What can hang from each mark
rolit: kebo
rakev: furi gesir
puni: furi kebo
kebo: muti
banul: pone
muti: kebo
pone: banul
furi: muti pone puni rakev

Known rows, with every way that one mark hangs from another
rolit[kebo]: [ 2.004  0.416  1.042  1.811 -0.283  1.618  1.603 -0.198  1.981  0.014
 -2.683  1.824  5.125 -1.978 -2.701  2.024  3.049  1.233  0.567 -3.865]
pone[banul]: [ 2.267  0.247  1.882  2.635 -2.077 -1.520  0.923 -3.152 -3.673 -2.188
 -1.641  3.436  6.061 -2.520 -1.085 -2.072  1.923 -1.488 -0.498 -2.385]
puni[furi[pone] kebo[muti]]: [ 4.846  0.602 -1.717  1.214  7.106 -0.309 -2.611 -2.823 -4.333 -7.096
  1.662  0.206 -2.748 -2.241 -0.589  6.555 -0.877  1.242 -0.225 -2.868]
rakev[furi gesir]: [ 4.495 -3.573 -0.275  0.875 -1.638 -1.645  1.169 -1.027 -0.127  1.795
 -4.806  1.400  1.145 -7.400  0.342 -1.795  5.592 -1.831  1.104 -1.886]
puni[furi[muti rakev] kebo]: [ 4.381  3.052  1.348 -0.896  3.251  3.993  1.042 -3.913 -3.283 -8.169
 -2.395 -2.151 -2.918 -1.035 -3.297 -1.658 -4.954  1.159 -1.233 -2.721]
rakev[furi[muti[kebo]]]: [ 4.405  0.445  2.947  2.384 -0.558  0.824 -3.202 -2.950  5.667 -1.992
 -5.770 -0.974  1.751 -6.882 -2.174 -0.300  2.519  1.924  0.554 -6.056]
kebo[muti]: [ 5.874 -2.028  4.896  1.067 -0.510  3.054 -1.273 -2.421 -1.129 -1.756
 -3.789 -0.238  4.660 -6.020 -3.781  1.586  3.519 -0.815  0.709 -1.589]
furi[puni rakev[gesir]]: [ 4.541 -0.439 -0.512 -3.064 -2.828  7.255  1.963  0.892 -6.892  1.661
 -4.637 -3.207  3.343 -5.310  2.053 -3.402 -1.012 -1.711  1.684  2.149]
rakev[furi[pone]]: [ 4.341 -4.016  1.497 -1.946 -0.130 -3.686 -3.657 -1.485 -0.240  0.026
 -3.159  0.209 -2.729 -5.919  1.302  3.858  3.819  2.205 -0.442 -2.009]
banul[pone]: [ 6.621 -2.843  4.120  0.742  1.099  1.530 -1.977 -4.206 -2.994  0.114
 -2.221  2.603  2.704 -3.805 -0.183  2.709  1.029  1.076  0.599 -1.300]
rakev[gesir]: [ 3.893 -2.388 -0.013  0.482 -1.532  0.154  2.196 -0.629 -3.135  2.549
 -4.049  1.817  3.948 -5.654 -0.724 -1.389  2.141 -2.930  0.634 -2.216]
furi[muti pone[banul] rakev]: [ 4.079  1.612  2.414 -3.502 -1.116  0.822 -4.416 -3.382 -5.672  0.480
 -2.124 -2.325  1.679 -3.800  0.669 -0.320 -3.131 -1.225  2.921 -1.772]
rakev[furi[muti] gesir]: [ 6.384 -1.326  1.043 -0.800 -1.122  0.430 -1.114 -1.665  0.734  0.969
 -5.630 -0.293  1.244 -7.772  0.478 -1.252  3.000 -2.063  2.883 -2.834]
rolit[kebo[muti]]: [ 4.349  0.710  1.802  3.060  0.821  4.132 -0.099 -0.651  2.234 -0.127
 -2.571 -0.480  6.665 -4.578 -3.995  3.385  4.879 -0.074  2.860 -2.891]
puni[furi]: [ 3.483  0.358  2.130  0.908  0.639 -1.591  1.072 -3.578 -2.930 -6.026
 -2.425  0.150  0.090 -0.492 -3.297 -0.384  1.719  1.563 -2.182 -2.971]
muti[kebo]: [ 2.099 -0.447  1.695  4.053 -1.049  0.591  0.142 -2.381  1.686 -0.321
 -4.490  1.331  4.368 -4.465 -2.862 -0.124  1.643  1.054 -1.876 -5.002]
rakev[furi[muti pone[banul]] gesir]: [ 5.375  0.389 -2.625 -0.922  0.331 -4.034 -3.576 -1.497 -2.520  1.921
 -1.576  1.040  0.963 -6.943  4.201  0.617  2.336 -3.237  5.366 -3.140]
furi[muti rakev[gesir]]: [ 6.148 -0.138  2.254 -3.011 -2.121  5.066  0.179 -1.691 -3.431  3.154
 -5.918 -2.956  2.782 -6.953 -1.325 -3.914 -2.042 -3.176  2.467 -1.031]
furi[muti pone[banul] puni[kebo]]: [ 3.506  5.232 -2.131 -1.931  3.804  2.594 -3.508 -0.939 -6.537 -5.334
  1.622  2.140  2.721 -1.461  5.381  4.668 -6.345  0.729  2.498 -2.915]
furi[muti[kebo] pone]: [ 4.720  1.287  2.001 -0.805  1.693  0.410 -5.703 -2.043  0.864  1.277
 -4.022 -1.298  1.837 -5.438 -0.774  4.684 -2.720  0.887  0.920 -6.745]
furi[puni]: [ 4.411  0.449  2.563 -1.283 -1.753  3.694 -0.045 -0.502 -3.730 -2.709
 -3.240 -0.280  4.281 -2.481  0.766  0.537  0.320  1.480 -0.309 -1.055]

Rows
[ 2.779 -2.020 -3.982  0.812  0.070 -6.160 -1.243 -0.743 -3.868  2.675
 -0.880  2.102  0.768 -6.339  4.485  0.898  4.773 -2.855  3.425 -1.633]  rakev[furi[pone[banul]] gesir]
[ 1.120  3.024 -3.047 -2.036  1.802  3.236 -0.556 -0.309 -8.962 -3.132
  1.242 -0.341  0.913 -1.362  4.916  1.744 -5.411  0.746  0.590  0.526]  furi[pone[banul] puni[kebo] rakev]
[ 2.022  0.589 -4.317  1.904  2.786  1.952  4.865 -1.434 -5.490 -3.730
 -1.720 -0.054 -2.187 -1.979 -1.103 -3.523 -2.058 -1.887 -1.430 -1.052]  puni[furi[rakev[gesir]] kebo]
[ 4.457  1.355 -1.528 -3.239 -0.727  0.727 -2.688 -1.466 -6.898  4.042
 -1.940 -2.025  2.377 -5.874  2.414 -1.703 -2.657 -4.436  4.996 -1.138]  furi[muti pone[banul] rakev[gesir]]
[ 3.492  3.600  1.756  1.781  0.779  3.372 -0.948 -4.351 -0.174 -4.914
 -4.424 -5.200  0.072 -2.900 -5.080 -3.476 -2.158  1.514 -0.845 -4.682]  puni[furi[muti[kebo] rakev]]
[ 2.769  5.452 -3.196  0.934  6.239 -3.293 -2.357 -3.834 -5.754 -8.683
  3.204  2.399 -1.359  0.951  1.414  3.618 -4.969 -0.015  0.732 -4.929]  puni[furi[muti pone[banul]] kebo]
[ 6.412  2.252  1.366 -4.848 -1.942  8.684 -0.153 -0.083 -6.006  1.311
 -5.822 -4.495  3.441 -5.657  1.295 -2.620 -3.474 -1.718  3.845  0.509]  furi[muti puni rakev[gesir]]
[ 4.540 -0.406  1.552 -6.357 -0.967  4.348 -2.788  0.009 -7.358  0.313
 -3.233 -4.148 -0.349 -3.712  2.670  2.468 -2.610  2.302  0.336  0.970]  furi[pone puni rakev]
[ 5.597  2.504  4.399 -2.367 -0.230  3.052 -0.878 -4.377 -2.938 -5.156
 -4.239 -4.022 -1.585 -1.810 -4.594 -3.320 -2.154  0.725  0.132 -2.239]  puni[furi[muti rakev]]
[ 3.688 -0.456  0.844 -3.374  1.006 -1.619 -1.705 -2.875 -6.038 -2.893
 -1.776 -3.610 -4.431 -1.253 -0.912  1.119 -1.216  1.759 -1.217 -1.261]  puni[furi[pone rakev]]
[ 4.212  1.581  4.120  0.419 -1.756  5.351 -1.544 -3.101  0.686  0.338
 -6.260 -3.927  3.270 -6.081 -4.432 -2.482 -2.303  1.128 -0.067 -4.039]  furi[muti[kebo] rakev]
[ 4.866 -3.958 -2.239 -1.873  0.096 -4.326 -2.167 -0.011 -1.823  3.703
 -3.678  0.693 -1.891 -7.757  3.641  2.812  4.255 -1.119  1.737 -2.009]  rakev[furi[pone] gesir]
[ 2.588  0.605 -2.618  0.385  5.958 -3.506 -0.708 -2.229 -4.714 -6.598
  1.150  2.212 -4.266  0.384  0.547  4.906 -2.562  2.344 -2.647 -4.447]  puni[furi[pone] kebo]
[ 2.675  3.193  0.061  2.078  1.500 -2.237 -5.395 -2.776 -1.179  0.292
 -1.217  0.846  4.528 -3.970  0.618  2.552 -2.470 -0.393  2.173 -6.761]  furi[muti[kebo] pone[banul]]
[ 5.285  0.452  0.201  1.129  2.882  5.897 -0.867 -0.795 -1.025 -7.428
 -1.641 -0.565  1.274 -5.942  1.194  2.953  2.335  2.301  0.736  0.238]  rakev[furi[puni[kebo[muti]]]]
[ 3.222  0.338 -1.077 -4.877  2.376  5.295 -1.403  0.820 -7.375 -2.203
 -1.482 -1.459 -1.997 -3.178  3.954  3.146 -5.574  2.531 -1.016  0.579]  furi[pone puni[kebo] rakev]
[ 2.981  0.752 -3.747 -1.616  0.630  8.129  3.685  1.167 -6.963 -0.715
 -2.731 -0.640  1.880 -4.752  2.446 -2.327 -3.879 -0.990 -0.128  1.349]  furi[puni[kebo] rakev[gesir]]
[ 3.835  3.599 -1.955  1.729  0.897  3.255  0.629 -2.762 -1.765 -1.245
 -4.716 -4.827  0.547 -4.807 -3.266 -4.501 -1.586 -1.571  1.434 -4.530]  puni[furi[muti[kebo] rakev[gesir]]]
[ 4.987  3.557  1.576 -2.111  2.730  7.374 -0.837 -1.196 -3.319 -6.328
 -2.262  1.045  2.638 -2.284  1.197  2.489 -5.555  1.537 -0.305 -2.444]  furi[muti puni[kebo]]
[ 4.292  0.943 -3.223  2.451  3.933  4.390  3.169 -2.150 -5.449 -4.482
 -0.947 -2.265 -0.902 -4.929 -2.264 -1.552  0.349 -2.648  0.815  0.098]  puni[furi[rakev[gesir]] kebo[muti]]
[ 4.354  2.848 -2.711  0.020  3.249  4.067  2.399 -2.599 -4.877 -4.425
 -2.651 -1.939 -2.064 -2.590 -1.031 -2.862 -4.409 -2.119  0.711 -2.175]  puni[furi[muti rakev[gesir]] kebo]
[ 3.100  0.500 -1.822 -2.726  3.585  1.998 -2.128  0.693 -5.742 -3.015
  0.091  1.647 -0.253 -2.093  4.361  6.304 -4.668  2.599 -1.189 -1.875]  furi[pone puni[kebo]]
[ 0.652  2.707 -4.740  2.903  5.681 -5.599  0.069 -2.825 -6.781 -7.550
  3.422  3.820 -2.032  1.569  1.693  2.975 -2.183  0.542 -1.126 -3.665]  puni[furi[pone[banul]] kebo]
[ 2.684 -1.464 -0.423  0.755 -0.406 -6.056 -3.032 -2.057 -2.371 -1.217
 -1.216  1.926 -0.070 -4.463  2.220  1.879  4.804  0.293  0.909 -2.415]  rakev[furi[pone[banul]]]
